What can hang from each mark
Z483: Z152 Z644
Z242: Z544 Z804 Z917
Z346: Z242
Z187: Z804
Z548: Z644
Z804: Z187
Z644: Z483 Z548
Z544: Z187 Z242
Z152: Z346 Z483

Every row comes from one small tree of marks. The marks that hang from a mark follow it in brackets, in the order of their numbers. Every link used is in the known rows. Which tree was each row made from?
Known rows
Z548{Z644{Z483{Z152{Z346}}}}: -.08 .02 .08 -.42 -.04 -.11 .14 -.19 -.07 -.22 .01 -.14 .52 -.27 -.01 .07 .17 .00 -.12 .00 .17 -.03 -.08 -.19 .10 .00 -.01 .07 -.13 .13 -.20 -.17 .15 -.07 -.19 -.14 .15 -.32 .18 .24 .23 -.33 .09 .17 -.03 -.16 -.03 -.13
Z644{Z483}: -.07 -.13 .23 -.38 -.07 .03 .04 .02 -.14 -.15 .02 -.18 .62 -.11 .20 -.16 .42 -.01 .14 .12 .26 -.06 -.06 -.07 .29 -.34 .04 .05 -.14 .28 -.18 -.13 .19 -.07 -.02 -.35 -.03 -.26 -.05 .17 .14 -.24 -.22 -.06 -.03 -.20 -.07 -.08
Z346{Z242{Z544 Z804 Z917}}: -.03 -.04 .03 -.20 .02 .17 .11 .13 -.20 -.07 .07 -.45 .46 .19 -.07 -.21 .25 .28 .11 .07 .19 -.05 -.12 -.11 .10 -.28 -.07 .18 -.18 -.10 .26 -.28 .07 -.19 -.11 -.42 .08 -.23 .03 -.05 .16 -.68 -.64 -.33 .01 -.08 -.16 .05
Z346{Z242{Z544{Z187} Z917}}: .10 -.36 .07 -.01 .04 .24 .02 .11 -.06 .08 .04 -.10 .53 .14 -.01 -.27 .30 .32 .18 .14 .03 .11 -.03 -.08 .03 -.30 -.06 -.01 -.21 -.10 .11 .01 -.21 -.18 -.15 -.52 .13 -.07 .13 .25 .15 -.37 -.58 -.32 .15 -.11 -.20 .03
Z187{Z804}: -.10 -.11 .15 -.31 -.14 -.01 .07 .13 -.11 -.20 -.12 -.27 .43 -.05 .06 -.09 .32 .09 .00 .29 .19 -.16 -.06 -.06 .14 -.22 .10 -.03 -.11 .11 -.11 -.24 .20 -.05 -.14 -.36 -.24 -.27 -.06 .03 .24 -.30 -.33 -.15 .20 -.15 -.19 -.03
Z544{Z187 Z242}: -.03 -.48 .22 -.02 .01 .09 .06 .13 -.01 .03 -.01 .01 .32 .00 .16 -.17 .39 .12 .15 .25 .11 .04 .05 -.14 .25 -.30 .26 -.24 -.24 .03 -.28 -.07 -.10 .04 -.13 -.36 -.05 -.13 -.01 .36 .45 -.02 -.48 -.12 .21 -.13 -.26 -.06
Z548{Z644{Z483}}: -.11 -.14 .08 -.30 -.18 -.14 .16 -.05 -.15 -.13 -.05 -.12 .70 -.11 .06 -.07 .44 -.07 .07 .13 .17 -.09 -.10 -.15 .28 -.15 -.18 -.04 -.17 .20 -.19 -.12 .06 .03 -.09 -.24 -.01 -.25 .03 .26 .21 -.29 -.13 -.11 .04 -.28 -.02 -.15
Z483{Z152{Z346{Z242}} Z644}: -.11 -.01 .10 -.29 .06 .11 -.03 -.06 .12 -.09 .04 -.17 .43 -.25 -.08 .15 .08 .25 -.16 -.07 .03 .05 -.07 -.21 -.02 -.01 .25 .14 -.06 .22 -.03 -.14 .00 -.10 -.15 -.27 .10 -.19 .32 .28 -.09 -.35 -.22 .04 .00 .06 -.27 -.11
Z804{Z187}: -.06 -.22 .13 -.19 -.06 -.08 .00 .27 -.02 -.09 -.13 -.22 .43 -.02 .11 -.30 .37 .37 .05 .25 .21 .13 .08 -.16 .12 -.41 -.09 -.10 -.28 .13 -.15 -.09 .02 .09 -.12 -.41 -.26 -.28 .08 .08 .22 -.06 -.31 -.06 .17 -.27 -.03 -.03
Z152{Z346{Z242} Z483}: -.03 -.10 .28 -.26 .05 -.04 .04 .12 -.32 -.21 .01 -.27 .61 -.11 -.06 .03 .28 .29 .01 -.14 .05 .15 -.04 .08 .16 -.18 .16 .21 -.28 .27 -.21 -.23 .09 -.16 -.14 -.20 .14 -.38 .08 .17 .00 -.33 -.11 .13 -.25 .15 -.15 -.01
Z644{Z548}: -.09 -.08 .17 -.25 -.13 -.14 .01 .16 .06 -.14 -.02 -.20 .60 -.19 -.04 -.28 .38 .05 .17 .30 .15 -.15 -.12 -.05 .16 -.43 .11 .02 -.05 .07 -.09 -.07 .01 -.08 -.09 -.31 -.20 -.20 -.07 -.01 .31 -.13 -.27 -.05 .11 -.26 -.15 -.05
Z242{Z544 Z804{Z187} Z917}: -.01 -.15 -.12 -.29 .03 .08 .12 .29 -.04 -.10 -.12 -.44 .30 .33 .02 -.42 .19 .49 .18 .20 .19 .05 -.08 -.11 .02 -.42 -.33 .14 -.35 -.16 .18 -.19 .05 -.13 -.05 -.51 -.07 -.29 .08 -.19 .32 -.51 -.53 -.19 .13 -.28 .03 .05
Z346{Z242{Z544 Z917}}: .06 -.12 .15 -.20 .00 .27 .05 .07 -.22 -.11 .05 -.28 .56 .05 -.01 -.20 .28 .23 .13 .17 .09 .08 -.09 -.09 .05 -.26 -.09 .12 -.20 -.02 .19 -.11 -.04 -.15 -.11 -.43 .07 -.16 .06 .09 .03 -.45 -.58 -.32 .06 -.08 -.22 .07
Z544{Z187}: .01 -.44 .21 -.11 -.09 -.02 .02 .15 -.02 .05 -.08 -.03 .50 -.09 .07 -.27 .43 .18 .13 .24 .11 .05 .01 -.16 .23 -.34 .05 -.21 -.18 .07 -.14 .05 -.03 -.03 -.19 -.43 -.09 -.21 .02 .24 .28 -.07 -.30 -.14 .25 -.24 -.09 -.11
Z644{Z483{Z152{Z346}} Z548}: -.03 .09 .20 -.51 .01 -.08 .03 -.05 .07 -.21 .14 -.19 .52 -.31 .12 -.13 .20 .00 .02 .07 .18 -.16 -.11 -.09 .05 -.33 .18 .22 -.06 .22 -.15 -.18 .16 -.19 -.09 -.17 .16 -.31 .04 .03 .25 -.32 .15 .25 -.11 -.21 -.11 -.04
Z152{Z483}: -.03 -.16 .15 -.26 .00 -.12 .02 .15 -.23 -.21 -.10 -.11 .58 -.06 -.07 -.21 .37 .21 .11 .13 .13 .00 -.06 -.01 .29 -.29 .02 .08 -.24 .32 -.21 -.17 .21 -.10 -.07 -.24 -.02 -.41 -.04 .10 .11 -.17 -.22 -.01 -.10 -.14 -.02 -.07
Z644{Z483 Z548}: -.12 -.07 .21 -.35 -.14 -.14 .08 .05 .04 -.17 .05 -.19 .74 -.16 .12 -.26 .41 -.04 .22 .18 .16 -.16 -.09 -.05 .28 -.44 .06 .13 -.07 .22 -.18 -.14 .07 -.13 .04 -.26 .00 -.20 -.10 .06 .25 -.23 -.09 -.03 .04 -.30 -.11 -.01
Z544{Z187 Z242{Z804 Z917}}: -.16 -.41 .04 -.11 .12 .17 .18 .16 .05 .05 -.01 -.28 .27 .16 .11 -.24 .24 .12 .14 .20 .20 -.07 -.06 -.11 .19 -.20 .12 -.18 -.22 -.27 -.15 -.20 -.04 -.02 -.09 -.42 .02 -.30 .04 .05 .60 -.47 -.63 -.16 .26 -.10 -.20 -.09
Z152{Z346{Z242{Z544{Z187} Z804 Z917}}}: .02 -.26 .10 -.25 .14 .15 .16 .15 -.12 .05 .03 -.41 .43 .21 .01 -.20 .20 .39 .12 -.04 .07 .12 -.10 -.04 .05 -.17 -.01 .19 -.26 -.22 .14 -.16 -.14 -.24 -.20 -.46 .31 -.23 .15 .07 .24 -.68 -.45 -.14 .09 .07 -.18 .04
Z483{Z152{Z346} Z644{Z548}}: -.22 .01 .03 -.42 .06 -.05 -.01 -.02 .34 -.19 -.02 -.11 .45 -.34 -.15 -.04 .13 .11 -.05 .07 -.03 -.13 -.24 -.17 -.05 -.15 .21 .20 .04 .16 -.02 -.10 .03 -.11 -.10 -.21 .06 -.18 .17 .07 .19 -.29 -.07 .11 .08 -.10 -.20 -.11
Z152{Z346{Z242} Z483{Z644{Z548}}}: -.19 -.01 .07 -.25 .01 -.18 .05 .14 .09 -.15 .00 -.18 .74 -.20 -.23 -.04 .26 .21 .04 -.19 -.16 -.03 -.20 .10 .08 -.12 .19 .46 -.10 .28 -.20 -.14 -.05 -.28 .11 -.16 .21 -.19 .07 .12 -.04 -.40 -.12 .03 -.22 .10 -.30 -.08
Z483{Z152{Z346{Z242{Z544}}}}: .14 .06 .28 -.29 .11 .16 -.04 .00 -.15 -.13 .12 -.19 .40 -.11 -.02 .02 .10 .39 -.03 .05 .12 .11 -.02 -.15 .01 -.24 .21 .15 -.15 .15 .19 -.18 .04 -.14 -.27 -.30 .16 -.18 .18 .21 .07 -.34 -.18 -.03 -.08 -.02 -.21 .05

Which tree is each row?
.08 .20 .15 -.45 .01 -.01 .08 -.01 .05 -.13 .31 -.38 .51 .03 .00 -.12 .11 .24 .05 -.10 .17 -.17 -.07 -.09 .05 -.41 .26 .45 -.07 .06 .15 -.33 .12 -.41 -.10 -.21 .39 -.24 .03 .02 .26 -.65 .01 .06 -.22 .00 -.22 .11 => Z644{Z483{Z152{Z346{Z242{Z544 Z804}}}} Z548}
-.08 -.06 -.03 -.28 .15 .04 .15 .11 .06 -.15 -.05 -.25 .67 .04 -.35 -.11 .18 .27 .16 -.16 -.28 .01 -.30 .17 -.09 -.10 -.09 .61 -.14 .10 .06 -.20 -.12 -.39 .14 -.31 .35 -.17 .13 .02 -.12 -.67 -.30 -.05 -.17 .11 -.28 .03 => Z152{Z346{Z242{Z544 Z917}} Z483{Z644{Z548}}}
-.21 .03 -.08 -.27 -.10 -.03 -.07 .01 .39 -.15 .00 .00 .48 -.21 -.18 -.17 .21 .08 .01 .22 .03 -.20 -.17 -.24 .00 -.28 .16 .10 .06 .16 .00 -.08 .03 -.15 .00 -.25 -.02 -.19 .14 .10 .17 -.16 -.22 -.07 .13 -.26 -.24 -.12 => Z483{Z152 Z644{Z548}}
-.16 -.17 .11 -.23 .08 -.04 .08 .09 -.06 -.14 -.09 -.16 .64 -.10 -.19 .08 .29 .29 -.05 -.23 -.11 .09 -.11 .02 .13 -.02 .13 .31 -.19 .36 -.18 -.15 .06 -.13 .00 -.21 .15 -.28 .11 .23 -.16 -.42 -.17 .09 -.23 .14 -.21 -.13 => Z152{Z346{Z242} Z483{Z644}}
.04 .09 .23 -.33 .03 .06 -.06 .01 -.10 -.17 .13 -.23 .34 -.23 .07 .05 .12 .25 -.16 .01 .22 .04 .01 -.15 .01 -.15 .33 .03 -.12 .16 -.01 -.18 .06 -.03 -.31 -.25 .03 -.26 .22 .18 .07 -.31 -.16 .14 -.07 .05 -.23 .00 => Z483{Z152{Z346{Z242}}}
.00 -.32 -.02 -.23 -.02 .23 .16 .13 -.04 -.12 -.17 -.29 .36 .25 -.01 -.36 .27 .19 .13 .26 .04 -.03 -.10 -.03 -.05 -.22 -.17 .00 -.22 -.17 .11 -.12 -.03 -.28 -.13 -.59 -.01 -.19 .05 .05 .30 -.50 -.51 -.33 .35 -.19 -.21 .01 => Z242{Z544{Z187{Z804}} Z917}
-.12 .07 .04 -.30 -.04 -.03 -.03 .02 .30 -.09 .14 -.12 .50 -.30 -.15 .03 .11 .20 -.16 -.02 -.03 -.10 -.13 -.19 -.08 -.11 .28 .20 .03 .14 -.05 -.13 -.03 -.16 -.04 -.25 .12 -.14 .19 .19 .03 -.39 -.18 .08 .03 .03 -.31 -.08 => Z483{Z152{Z346{Z242}} Z644{Z548}}
-.08 .15 .14 -.47 -.04 -.12 .05 .00 .11 -.16 .34 -.40 .53 -.14 .11 -.09 .06 .12 -.02 -.11 .28 -.25 -.04 -.11 .08 -.33 .38 .28 -.05 .10 -.08 -.31 .16 -.27 -.05 -.15 .27 -.25 .08 -.01 .31 -.60 .01 .16 -.18 -.03 -.27 -.03 => Z644{Z483{Z152{Z346{Z242{Z804}}}} Z548}
-.21 -.15 .07 -.36 .10 -.06 .13 .10 -.06 -.21 -.24 -.14 .53 -.11 -.22 .03 .28 .24 .03 -.10 -.13 .11 -.26 .01 .18 -.05 -.01 .30 -.20 .33 -.19 -.16 .17 -.10 -.05 -.24 .12 -.37 .07 .08 -.04 -.29 -.12 .15 -.15 .02 -.05 -.19 => Z152{Z346 Z483{Z644}}
-.01 .14 .24 -.40 -.06 -.04 .01 -.12 .02 -.18 .28 -.24 .59 -.31 .11 -.05 .16 .05 -.03 -.04 .17 -.15 -.02 -.09 .03 -.31 .31 .20 -.03 .21 -.13 -.20 .06 -.25 -.04 -.16 .23 -.17 .09 .16 .14 -.42 .06 .14 -.18 -.03 -.29 .01 => Z644{Z483{Z152{Z346{Z242}}} Z548}
-.23 -.07 .07 -.39 .02 -.18 .12 .19 .15 -.21 -.16 -.16 .68 -.16 -.25 -.08 .30 .14 .11 -.07 -.20 -.02 -.27 .08 .12 -.15 .08 .37 -.15 .25 -.23 -.14 .10 -.22 .04 -.19 .17 -.31 .02 .01 .08 -.35 -.05 .14 -.11 -.02 -.13 -.12 => Z152{Z346 Z483{Z644{Z548}}}
-.23 -.01 .01 -.35 -.03 -.22 .15 .20 .12 -.10 .03 -.33 .65 -.07 -.29 -.06 .19 .22 .10 -.24 -.04 -.10 -.24 .06 .11 -.14 .18 .49 -.12 .16 -.09 -.26 .04 -.31 .10 -.12 .24 -.30 .05 -.06 .10 -.63 -.18 .08 -.26 .14 -.28 -.09 => Z152{Z346{Z242{Z804}} Z483{Z644{Z548}}}
-.14 -.22 .10 -.16 -.01 -.04 .11 .32 .06 -.04 .02 -.38 .20 .22 .18 -.22 .25 .35 .01 .19 .29 -.01 .03 -.17 .21 -.40 .14 -.10 -.36 -.02 -.16 -.30 .04 .07 -.11 -.33 -.19 -.26 .01 .06 .50 -.23 -.55 -.08 .17 -.17 -.22 .00 => Z544{Z242{Z804{Z187}}}
-.02 .06 .20 -.33 -.07 -.07 .10 -.19 -.11 -.17 .17 -.19 .58 -.25 .04 .16 .15 .01 -.16 -.09 .18 -.05 .00 -.14 .07 .02 .09 .06 -.09 .18 -.15 -.18 .04 -.10 -.15 -.15 .20 -.22 .22 .33 .12 -.42 .03 .12 -.11 -.05 -.17 -.10 => Z548{Z644{Z483{Z152{Z346{Z242}}}}}
-.08 -.02 .07 -.30 -.18 -.08 .02 -.18 -.05 -.20 .06 -.04 .54 -.13 .04 -.04 .27 -.07 -.12 .11 .29 -.11 -.04 -.25 .15 -.12 -.03 -.10 -.10 .18 -.17 -.14 .17 -.06 -.11 -.19 .03 -.28 .11 .26 .24 -.25 .00 -.05 .00 -.30 .01 -.11 => Z548{Z644{Z483{Z152}}}
-.07 .11 .07 -.36 -.10 -.15 .13 -.09 -.03 -.11 .22 -.29 .51 -.10 .01 .13 .06 .09 -.17 -.17 .29 -.14 -.08 -.18 .13 -.05 .11 .10 -.14 .07 -.11 -.33 .15 -.12 -.18 -.12 .28 -.33 .21 .16 .27 -.63 .00 .11 -.15 .02 -.17 -.07 => Z548{Z644{Z483{Z152{Z346{Z242{Z804}}}}}}
-.07 -.14 .00 -.28 .18 .19 .16 .06 -.16 -.12 -.08 -.25 .60 .11 -.28 .00 .19 .37 .07 -.22 -.26 .13 -.21 .08 -.01 .06 -.13 .46 -.22 .10 .03 -.19 -.03 -.32 .05 -.34 .36 -.23 .17 .10 -.23 -.63 -.40 -.09 -.17 .12 -.18 -.01 => Z152{Z346{Z242{Z544 Z917}} Z483{Z644}}
.20 -.10 .20 -.28 -.04 .03 .02 -.08 .13 .00 .28 -.05 .54 -.02 -.01 -.27 .18 .21 .11 -.07 .02 -.05 -.04 -.11 .00 -.36 .23 .22 -.09 .11 -.02 -.10 -.15 -.42 -.07 -.32 .45 -.10 .16 .33 .23 -.39 .02 .08 -.08 -.04 -.26 .11 => Z644{Z483{Z152{Z346{Z242{Z544{Z187}}}}} Z548}
-.05 .05 .10 -.35 -.14 -.06 -.03 -.08 .11 -.19 .17 -.07 .56 -.22 .07 -.27 .23 -.07 .08 .22 .29 -.28 -.05 -.18 .08 -.40 .16 .04 .00 .27 -.13 -.17 .13 -.21 .02 -.20 .06 -.25 .01 .11 .29 -.21 -.07 .00 -.01 -.32 -.15 -.01 => Z644{Z483{Z152} Z548}
.01 -.32 -.02 -.21 .05 .15 .13 .16 -.04 .01 -.10 -.25 .39 .27 -.04 -.41 .31 .26 .25 .21 .11 -.02 -.13 -.11 .15 -.30 -.21 .05 -.24 -.20 .14 -.13 -.02 -.22 -.16 -.55 .11 -.24 .03 -.07 .39 -.50 -.52 -.22 .18 -.21 -.08 -.01 => Z242{Z544{Z187} Z804 Z917}
-.14 .14 .00 -.48 .06 .03 .10 -.03 .10 -.18 .29 -.49 .49 -.11 .11 -.15 -.02 .02 -.04 -.08 .28 -.26 -.11 -.07 -.03 -.20 .19 .32 -.01 -.06 -.07 -.36 .13 -.34 .03 -.18 .34 -.32 .14 -.18 .24 -.81 -.10 .15 -.13 -.03 -.21 -.01 => Z644{Z483{Z152{Z346{Z242{Z804 Z917}}}} Z548}
-.03 -.03 .09 -.26 .08 -.07 .12 .14 .05 -.12 .01 -.20 .72 .04 -.33 -.11 .30 .29 .12 -.15 -.32 .03 -.25 .13 .06 -.18 .07 .56 -.14 .27 .05 -.11 -.06 -.38 .06 -.27 .38 -.16 .03 .18 -.08 -.49 -.18 -.05 -.23 .10 -.27 .01 => Z152{Z346{Z242{Z544}} Z483{Z644{Z548}}}
-.09 .12 -.04 -.37 .01 -.02 .07 .10 .28 -.11 .15 -.30 .38 -.02 -.27 -.08 .06 .35 -.03 -.06 -.06 -.16 -.21 -.15 -.03 -.22 .26 .44 -.02 .00 .31 -.25 .02 -.31 -.08 -.21 .28 -.13 .13 .04 .12 -.59 -.23 -.06 -.05 .05 -.36 .01 => Z483{Z152{Z346{Z242{Z544 Z804}}} Z644{Z548}}
-.14 -.40 .08 -.12 .04 .24 .14 .11 .05 -.10 -.07 -.27 .20 .13 .15 -.18 .22 .03 .05 .30 .08 -.11 -.04 -.06 .02 -.07 .17 -.18 -.19 -.19 -.22 -.18 -.07 -.14 -.07 -.46 -.07 -.23 .04 .16 .47 -.44 -.60 -.26 .35 -.10 -.34 -.05 => Z544{Z187{Z804} Z242{Z917}}
.22 -.30 .21 -.16 .06 .02 .08 .15 -.23 -.04 -.07 -.09 .54 .12 -.15 -.17 .35 .44 .15 -.15 -.13 .24 .00 .06 .16 -.24 .05 .24 -.37 .18 -.03 -.07 -.10 -.33 -.18 -.32 .37 -.25 .12 .34 .03 -.33 -.17 .00 -.14 .10 -.17 .05 => Z152{Z346{Z242{Z544{Z187}}} Z483}
-.07 -.51 .12 -.06 .10 .17 .09 .09 -.01 .02 -.05 -.12 .34 .00 .16 -.17 .31 .05 .14 .26 .09 -.01 -.03 -.09 .10 -.16 .08 -.23 -.21 -.11 -.23 -.06 -.11 .01 -.10 -.44 -.04 -.20 .05 .24 .43 -.25 -.60 -.15 .25 -.15 -.20 -.08 => Z544{Z187 Z242{Z917}}
-.17 -.19 -.12 -.29 .00 -.01 .11 .28 .04 -.13 -.09 -.49 .33 .17 .16 -.30 .19 .31 .10 .24 .32 .01 -.04 -.13 .01 -.36 -.18 .00 -.28 -.18 -.06 -.22 .09 -.01 -.08 -.44 -.21 -.36 .15 -.23 .31 -.46 -.54 -.11 .15 -.25 -.02 -.03 => Z242{Z804{Z187} Z917}
